Each row comes from the steps of one walk. Every step used is in the known rows, and no mark comes twice. Write the walk behind each row, first mark first.
(in the rows, 128 means zero)
Known rows
q-y-g-a: [152 107 159 157 135 114 147 139 119 144  85 157 155 105  87  74 128 166
 122 114 142 123 142 184]
l-y-g: [124  86  94 116 157 145 137 176 123  99  94 152 156 173 145 150 111 166
 131 109 124 124 159 160]
b-y-l: [ 96 131 140 109 156 154 163 177 163  85 140 117 161 176 146 109 103 155
  62 107 173 114 128 165]
m-a-l: [126 142 175  97 167 122 165 125 155 109 111 124 136 120 111 101 129 129
 151  93 105 145 121 105]
g-a-l: [118 114 169 115 128 124 167 111 156 142 112 132 123 147 109  96 141 121
 143  87 116 116 123  81]
l-y-m: [116 101  99 111 170 154 144 174 143 107 120 123 139 201 139 197 106 157
 156  94 152 117 147 139]
a-b-y: [ 98 131 133 108 155 166 136 161 171 105 154 130 165 125 136  49  92 135
 103  93 126 124  82 140]
g-a-b-y-n: [ 79 141 179 110 150 168 135 119 182 132 153 145 138 156 149  43  94 146
 110  98 117  62  82 115]
z-y-m: [148 117 154 117 162 160 165 154 153  85 135 110 177 161 150 129 118 159
 128 112 180 161 127 146]
b-y-n: [102 138 167 104 151 172 123 181 174 103 139 135 165 196 134 126  96 172
 110  97 140  76 110 150]
a-l-y: [114 112 108 107 154 143 146 160 170 104 124 142 119 196 124 155 119 153
 148  79  96 118 149  90]
q-a-z-y: [104 104 128 128 152 136 188 136 170 110 125 135 190  72 155  51 151 147
 118  89 180 185 142 101]
y-n: [100 134 157 102 148 147 139 154 161 121 116 139 136 191 134 156 121 175
 124  91 115  92 122 117]
z-y-g-a: [150  93 168 134 133 137 170 123 112 107  98 146 180 118 142  49 141 140
 121 134 163 146 139 144]
m-a-z: [106 103 163 111 178 131 161 145 143 121 114 126 163  77 114  60 146 119
 160  86 140 161 103 122]
z-y: [134 112 141 127 142 146 156 156 153  89 133 127 162 140 131  92 146 146
 113 110 149 163 133 131]
y-l: [101 125 124 112 157 130 181 150 152 102 123 120 141 173 143 143 129 160
  76  97 144 130 137 141]
g-a-n: [118  59 139 121 125 140 169 138 124 151 111 105 139 139 147  65 139 109
 136 104 157 116 133 125]
m-y: [139 139 108 144 145 130 134 144 143 139 116 160 123 157 111 142 127 171
 132  88 131 126 117 125]
y-m: [128 111 143 106 160 153 155 163 140 122 113 115 162 168 139 171 113 159
 137  93 166 140 123 141]
z-y-m-a: [141 136 178 115 190 141 176 139 140  82 127 106 173 117 140  96 126 144
 139 130 179 174 122 153]
g-a-l-y: [110 100 122 124 141 129 154 127 159 127 123 148 105 184 121 120 132 126
 161  86 107  92 155  83]
b-y-m: [127 121 150 106 160 175 137 185 153 103 137 113 185 170 140 136  86 153
 125 102 191 121 111 174]
m-a-z-y-l: [107 128 162 118 192 145 204 128 168  63 143 111 169  90 148  29 144 149
 100 111 173 176 128 130]
m-a: [114 125 161 118 168 116 153 138 125 117 106 120 141 106 115 102 144 120
 138 108 127 152 120 140]

Write each row's walk
[116  69 114 134 150 129 148 143 106 126  92 158 144 161 137 117 126 134
 145 115 136 104 162 142] => l-y-g-a
[131 104 159  91 187 182 162 188 138  97 129  70 188 131 167  75  77 128
 141 120 201 135 114 190] => b-y-m-a-n
[125  89 111 101 199 165 169 171 127 102 115  88 140 165 171 129 100 131
 169 110 162 132 153 164] => l-y-m-a-n
[122 151 100 139 155 132 167 133 155 118 128 148 121 189 134 148 123 185
  81  98 148 116 127 130] => m-y-l
[101  98 156 135 153 141 203 111 173  97 148 126 160 117 150  28 151 142
  95 101 186 150 130 110] => g-a-z-y-l
[125 161 133 132 149 145 125 140 166 144 120 167 120 212 130 163 109 206
 131  90 112  75 112 113] => m-y-n
[141 171 155 122 197 136 157 125 165 118 131 120 142  76  97  72  93 169
 136  97 123 150  93 167] => q-y-m-a-b
[140  99 153 112 166 178 169 162 174  93 144 115 199 122 149  93 118 170
 146  89 197 167 110 124] => a-z-y-m
[139 130 135  97 183 138 160 146 137  87  89 147 149 147 135 119 101 152
 158 114 106 123 150 127] => m-a-l-y-g
[139 111 109  99 157 154 148 162 146  98 100 155 148 184 144 144  98 178
 144  98 101 111 163 120] => a-l-y-g
[110 133 198 106 187 156 166 138 180  89 139 132 168 109 139  44 136 160
 151 102 139 140 108 112] => m-a-z-y-n
[152 121 131 151 134 126 144 113 107 159  87 173 141 139 129  94 128 161
 135 113 148 102 118 137] => m-y-g-a
[ 82 148 122 100 170 168 168 147 183  80 159 120 153 147 162  59  85 155
  53  99 142 116  97 151] => a-b-y-l
[160  59 153 124 134 160 182 139 118 108 106 114 189 121 180  19 129 135
 116 140 183 144 148 153] => z-y-g-a-n
[116 112 137 118 171 154 198 139 171 108 127 118 205  87 169  90 125 164
 132  89 213 185 134 110] => q-a-z-y-m
[123  67 157 121 147 139 165 134 125 146  94 151 185  96 138  48 134 136
 152  91 161 129 117 123] => y-g-a-z
[115 152 159  94 198 149 171 110 145 113 124 110 150  98 144  92 100 135
 143  99 131 150  81 130] => y-m-a-b
[ 97  75 151 126 142 133 164 128 146 157 121 136 155 105 119  56 156 114
 154  72 151 128 108 102] => g-a-z
[111 124 170  99 197 172 155 175 161  98 140 107 203  99 133  63  92 135
 158  92 203 149  88 162] => b-y-m-a-z
[ 76 139 111 112 153 146 159 139 168 117 138 134 169  92 155  52 101 135
  87  90 146 140 103 126] => q-a-b-y
[123 112 169 123 181 147 170 143 157  89 136 124 181  66 121  24 153 126
 146 103 159 189 113 118] => m-a-z-y
[114 117 123 111 202 141 157 155 131 106 119 119 136 162 134 160 113 140
 171 111 148 133 141 157] => l-y-m-a
[134 107 144 109 150 164 135 194 135  99 107 143 207 145 148  88  91 159
 107 115 168 126 121 186] => b-y-g
